Every row comes from one small tree of marks. The marks that hang from a mark follow it in brackets, in alphabetical order. Every link used is in the known rows. Which tree was each row made from?
Known rows:
E(N): [-0.136  0.311 -1.138 -1.539 -1.527 -1.450  0.028 -1.120 -2.024  1.241
 -1.347 -0.699  1.001  0.059  0.836  0.734 -0.046 -0.330 -0.065 -1.101
 -1.503  0.243]
R(X(D(E M) J(N))): [-0.944 -0.388 -0.392 -0.582 -2.730  0.036  1.437  1.126 -2.443  0.019
  0.178 -0.273  0.300 -1.010  0.580  1.772  0.374  0.045  1.615  1.063
 -1.422 -1.478]
R(X(J)): [ 0.145 -0.712  0.548  1.663 -2.095 -0.054  1.494  2.022 -1.907  0.017
  0.085  0.203  0.561 -0.614 -1.209  3.835 -0.733  0.417  0.439  0.624
 -1.797 -1.061]
R(X(D E(N P) J)): [-1.429  0.518 -1.894 -2.387 -1.235  0.349  1.427 -0.751 -2.369  1.701
 -0.626 -0.588  0.834 -0.886  0.190  4.744 -1.747 -0.595  1.595  0.520
 -2.574 -1.942]
D(E(J N P) M): [-2.334 -0.193 -2.090 -2.036 -3.175 -0.516 -1.309 -2.828 -3.141 -0.526
 -1.513 -1.762  1.460 -0.234  1.147 -1.641  4.925 -0.054  0.801 -0.230
 -1.754  2.058]
X(J): [ 0.706 -2.039  0.272  0.487 -2.458 -0.312  0.733 -0.270  0.458  0.452
 -0.219 -0.322  0.764 -0.506 -0.353  2.903  0.813 -0.794  0.529  0.200
 -1.329 -0.506]
X(D J): [ 0.460 -1.107 -0.674 -1.488 -1.088  0.549  0.685 -1.099  0.359  1.459
 -0.226 -0.500  0.493 -0.769  1.387  3.514  0.594 -1.221  0.958  0.555
 -1.085 -1.425]
D(E(J N P(X)) M): [-2.442 -0.460 -1.881 -0.820 -2.917 -0.365 -0.882 -2.329 -3.020 -0.792
 -1.808 -1.684  1.602  0.108  1.192 -1.072  5.293  0.054  0.622 -0.044
 -1.929  2.525]
E(P): [-2.091 -0.040 -1.047 -1.246  0.642  0.266 -0.126 -0.322 -0.487 -0.337
  0.010 -0.600  0.225 -0.047 -1.485  0.122  0.591  0.392  0.919 -0.454
 -0.835  0.842]
P(E(D J N) X): [-1.505  0.557 -1.502  1.468 -2.174  0.191 -0.353 -1.283 -0.179  0.839
 -2.599 -0.531  1.802  1.514  2.011  3.134  2.522 -0.528 -1.134 -0.514
 -0.686  1.021]
P(E(D(M) J(N))): [-1.672  0.538 -0.972 -0.062 -3.216  0.388 -0.989 -0.970  0.321  0.319
 -0.540 -0.453  0.963  0.473  1.503 -0.425  2.057 -0.215  0.406 -0.198
  0.747  0.110]
E(J N P(D(M) X)): [-2.293 -0.420 -1.748  0.948 -3.234 -0.640 -0.694 -0.759 -3.382  0.613
 -1.176 -1.550  2.598  0.668 -0.071  3.425  3.333  0.262  0.398 -0.955
 -3.433  2.936]
N(D(E(J P(X)) M)): [-2.654 -1.281 -1.267  2.940 -1.720 -0.285 -0.512 -0.390  1.770 -0.506
 -1.034 -0.288  0.635  0.233  0.258 -2.234  4.938 -0.351  0.784  1.443
 -2.727  1.740]
N(D(E(P(X)))): [-2.848 -0.993 -1.392  2.014 -0.092 -0.377  0.080 -0.298  3.337 -0.383
 -1.272  0.157 -0.091  0.526 -0.319 -1.564  3.184 -0.921  0.301  1.235
 -2.282  0.804]
P(D(M)): [-1.330 -0.324  0.390  0.221 -2.182  1.244 -0.025  1.779 -0.569 -0.244
  0.854 -0.398  0.466  0.573 -0.218 -0.469  3.724  1.809 -0.902  0.955
 -0.510  1.085]
D(M): [-0.427 -0.380  0.284 -0.090 -1.405  0.471 -0.090  0.704 -1.790 -0.348
  0.393 -0.568  0.455 -0.252  0.431 -2.387  2.741  1.694  0.386  0.525
 -0.317  1.032]
E(J N): [ 0.840  0.214 -1.268  0.517 -2.733 -1.930 -1.132 -2.320 -2.543  1.492
 -1.374 -0.787  1.849 -0.198  1.465  2.767 -0.454 -1.592  0.400 -1.464
 -1.933  0.658]
N(D(E(P(X)) M)): [-3.159 -1.239 -1.213  1.983 -1.033 -0.054  0.028  0.201  2.021 -0.602
 -1.026 -0.233  0.214  0.349 -0.010 -3.289  5.188  0.247  0.567  1.606
 -2.502  1.512]
J(N(D(E(P)))): [-2.450 -0.904 -1.120  0.617 -1.762 -1.979  0.296 -0.136  2.360 -0.136
  0.002  0.104 -0.274 -0.168 -0.304 -2.787 -0.137 -1.538  2.210  0.103
 -1.218 -0.230]
X(E(D(M) N) J): [-1.035 -1.782 -2.559 -3.811 -4.548 -0.180  0.549 -3.469  0.836  2.463
 -1.412 -1.494  1.351 -0.667  2.261  1.888  1.650 -1.610  1.149  0.444
 -1.652 -1.161]
J(N(D(E))): [-1.726 -0.846 -0.770  1.020 -1.972 -2.093  0.314 -0.024  2.491  0.025
 -0.029  0.325 -0.361 -0.138  0.218 -2.799 -0.299 -1.675  1.907  0.256
 -0.907 -0.517]
D(E(N P(X)) M): [-3.097 -0.379 -1.819 -2.287 -2.058 -0.003 -0.094 -1.451 -2.669 -0.978
 -1.794 -1.617  1.015  0.282  0.761 -2.454  5.588  0.917  0.311  0.187
 -1.604  2.228]
R(X(E(D(M) J N))): [-1.057  0.870 -1.722 -0.731 -2.444  0.010  0.290 -0.631 -2.173  1.221
 -0.619 -0.434  0.854 -0.490  1.204  2.055 -1.036 -0.189  0.728  0.462
 -1.365 -0.956]
N(D): [-1.021 -0.912 -0.479  2.817 -0.391 -0.747  0.122  0.696  2.888  0.696
 -0.437  0.570  0.003  0.178 -0.141 -1.145  1.229 -0.548  0.306  0.948
 -2.107  0.082]

Which tree is each row?
[-2.625 -1.129 -1.414  2.163 -1.894 -0.351 -0.796 -0.777  1.743 -0.253
 -0.867 -0.336  0.525 -0.009  0.246 -2.693  4.666 -0.481  0.924  1.298
 -2.558  1.388] | N(D(E(J P) M))
[-2.505 -1.981 -0.704  1.519 -1.388 -0.401  0.962  0.776  0.223 -0.412
 -0.237 -0.625  0.899  0.053 -1.442  0.676  2.219  0.316  1.802  0.201
 -2.498  1.451] | E(P(X(J(N(D(M))))))
[ 0.157 -0.718 -0.388  3.188 -2.456 -2.000 -0.825 -0.649  0.913  0.573
  0.281  0.227  0.747 -0.411  0.531  0.472 -1.365 -2.094  1.929 -0.362
 -1.254  0.069] | E(J(N(D)))
[-1.606 -1.099 -0.889  2.745 -2.178 -0.475 -0.752 -0.589  2.017 -0.180
 -0.856 -0.044  0.428 -0.001  0.977 -2.769  4.348 -0.650  0.476  1.520
 -2.206  0.961] | N(D(E(J) M))
[-3.111  0.001 -1.921 -2.602 -2.338 -0.350 -0.109 -0.198 -2.982  0.751
 -0.704 -1.609  1.552  0.421 -0.782  0.536  3.145  1.337  0.255 -0.884
 -2.672  1.823] | E(N P(D(M)))
[-2.042 -1.553 -0.629  0.555 -0.776 -0.320  0.937  0.335 -0.141 -0.515
 -0.225 -0.605  0.754  0.093 -1.581  1.911  0.889 -0.065  1.584 -0.300
 -1.627  1.059] | E(P(X(J(N))))
[-2.874 -1.425 -2.411  0.483 -2.389  0.735 -1.062 -1.336  0.029 -0.001
 -0.646 -1.517  1.367  0.097  1.186  0.515  4.172 -0.071  1.079  0.047
 -0.994  2.422] | E(D(M) J P(X))
[-1.607  1.220 -1.412 -0.297 -1.435  0.024  0.454 -0.118 -2.636  0.800
 -0.252 -0.288  0.963 -0.177 -0.650  3.689 -1.772 -0.126  0.731  0.189
 -2.137 -0.671] | R(X(E(J N P(D))))
[-0.818 -0.638 -2.810 -1.459 -4.866 -1.139 -1.498 -2.780 -1.619  1.967
 -1.595 -1.753  1.938 -0.310  3.371  0.320  2.984 -0.986  0.411 -0.873
 -1.376  1.151] | E(D(M) J N)
[-2.000  0.545 -1.904 -2.754 -0.596  0.647 -0.845 -2.165 -1.245  0.005
 -0.167 -1.055  0.207 -0.584  2.101 -1.411  2.401 -0.616  1.690  0.492
 -0.147  0.231] | X(D(E(J(N) P) M))
[-2.926 -0.363 -2.510 -0.799 -1.095 -1.728 -0.031 -0.922 -0.489  1.370
 -1.597 -0.945  1.243  0.136 -0.743  0.041  1.406 -0.301  1.103 -0.885
 -3.779  1.129] | E(N(D) P)
[-1.997 -2.316  0.429  1.759 -4.292  0.565  1.274  1.531  0.393 -1.158
 -0.197 -0.579  0.908  0.875  0.156  1.285  5.583  0.506 -0.288  1.526
 -1.324  1.393] | P(D(E M) X(J(N)))
[-1.644  0.075 -2.068 -3.276 -1.072  1.141 -0.167 -2.449  1.804  1.103
 -0.243 -0.668 -0.114 -0.213  2.039 -1.603  0.773 -0.595  0.665  1.014
  0.699 -0.818] | X(E(D(M)))
[-2.429 -0.733 -1.998 -2.001 -1.488 -0.635  0.256 -2.296 -0.748 -0.480
 -2.237 -1.167  0.822  0.371  0.157  0.972  3.108 -1.035  0.107 -0.269
 -1.723  1.006] | D(E(N P(X(J))))
[-0.732  0.608 -0.968 -0.302  1.815  1.239  0.779 -1.065  0.763  0.707
 -0.607  0.052 -0.033  0.420  1.819  1.747 -0.455 -0.700  0.378  1.070
  0.015 -0.486] | P(X(D E))
[-0.912 -0.498 -1.198  1.051 -0.874  0.021  0.281 -1.461  1.707  0.510
 -0.644 -0.124  0.421  0.393  1.696  1.449 -0.487 -1.623  0.797  0.509
  0.093  0.064] | P(X(E(D J(N))))
[-2.913 -1.438 -0.949 -1.153 -2.371  0.297  0.265 -0.705 -1.072 -1.708
 -0.657 -1.222  0.509 -0.048  0.054 -2.445  5.201  0.593  1.198  0.785
 -0.928  1.715] | D(E(P(X(J(N)))) M)
[-2.099 -0.932 -1.309  1.936 -2.329 -1.615 -0.938 -0.760 -0.120  0.093
  0.453 -0.576  1.122 -0.530 -0.767 -0.267  0.201 -1.140  2.987 -0.618
 -2.214  1.249] | E(J(N(D(M))) P)
[-1.858  0.768 -1.754 -0.570 -0.888  0.622  0.244 -0.481 -0.770  0.571
 -0.056 -0.193  0.301 -0.449 -0.097  2.494 -1.618 -0.451  1.046  0.614
 -0.915 -1.032] | R(X(E(D J P)))
[-2.566  1.506 -3.272 -5.799  0.291  0.931 -0.119 -3.440 -1.956  2.173
 -0.725 -1.510  0.715 -0.576  2.308 -0.304  0.517 -0.232  1.972  0.261
 -1.315 -0.563] | X(D(M) E(N P))
[-2.869 -1.064 -1.716 -2.133 -2.878 -0.120  0.156 -1.576 -2.510 -0.839
 -1.881 -1.715  1.278  0.117  0.620 -1.469  5.928  0.661  0.511  0.250
 -2.116  2.074] | D(E(N P(X(J))) M)
[-2.297  0.378 -3.791 -3.766 -1.834 -0.279 -1.026 -4.643  0.641  2.102
 -1.344 -1.369  1.128 -0.249  1.808  1.557 -0.432 -2.270  1.369 -0.563
 -1.085 -0.280] | X(E(D J N P))
[-1.317  0.890 -1.863 -3.741 -0.511  0.651 -0.370 -1.999 -1.807  0.675
 -1.069 -1.084  0.231 -0.293  2.949 -1.561  3.069 -0.113  0.350  0.571
 -0.355 -0.086] | X(D(E(N) M))
[-1.609 -0.431 -1.374 -0.068 -2.338 -0.524  1.513  0.084 -1.316  1.227
 -0.748 -0.268  1.026 -0.630 -1.093  3.965 -1.158 -0.432  1.430  0.608
 -3.495 -1.328] | R(X(E(N(D) P) J))
[-0.707  1.487 -1.162 -0.559 -0.470  0.202  0.384  0.025 -2.784  0.404
 -0.694 -0.088  0.267 -0.439  1.145  2.535 -0.703 -0.359  0.263  0.479
 -1.121 -1.149] | R(X(D(E(J N))))
[-1.970 -0.774 -1.421  2.019 -1.867 -1.735 -0.946 -0.994  0.536  0.247
  0.292 -0.371  0.985 -0.446 -0.917  0.606 -0.709 -1.709  2.875 -0.804
 -2.092  0.900] | E(J(N(D)) P)
[-0.628 -0.139 -0.865 -0.137 -1.873 -0.954 -0.951 -2.330  0.505 -0.780
 -0.659 -0.255  0.071 -0.161  1.099 -0.526  0.665 -2.225  0.727 -0.023
  0.349 -0.024] | D(E(J(N)))
[-0.585 -0.469 -0.520  2.841 -0.413 -0.465  0.454 -0.725  1.670  0.388
 -0.535  0.346  0.547  0.428  0.844  1.411 -0.760 -1.470  1.043  0.734
 -1.019  0.210] | P(X(E(J(N(D)))))
[-1.462 -0.219 -0.884 -0.972 -1.867 -0.073  1.445  0.664 -1.689  0.091
 -0.021 -0.240  0.146 -0.901 -0.143  2.948 -0.776 -0.637  1.776  0.630
 -1.517 -1.688] | R(X(D(E(P)) J(N)))
[-0.639 -1.938 -0.967 -0.279 -3.236 -1.266  1.118 -1.846  3.147  1.563
  0.013 -0.028  0.477 -0.792  0.217  1.582 -1.648 -2.637  2.707  0.838
 -1.847 -2.004] | X(E J(N(D)))
[-1.634 -1.060 -0.421  1.446 -2.033  1.329  0.942  0.130  1.924  0.085
 -1.832 -0.180  1.049  1.302  0.704  3.271  3.465  0.028 -1.011  0.633
 -0.254  0.193] | P(E(D) X(J))
[-2.218  1.551 -2.667 -4.703  2.324  1.600 -0.089 -3.150  0.712  1.527
 -0.012 -0.632 -0.286 -0.415  1.445  0.786 -1.387 -1.203  1.722  0.650
 -0.029 -1.458] | X(D E(P))
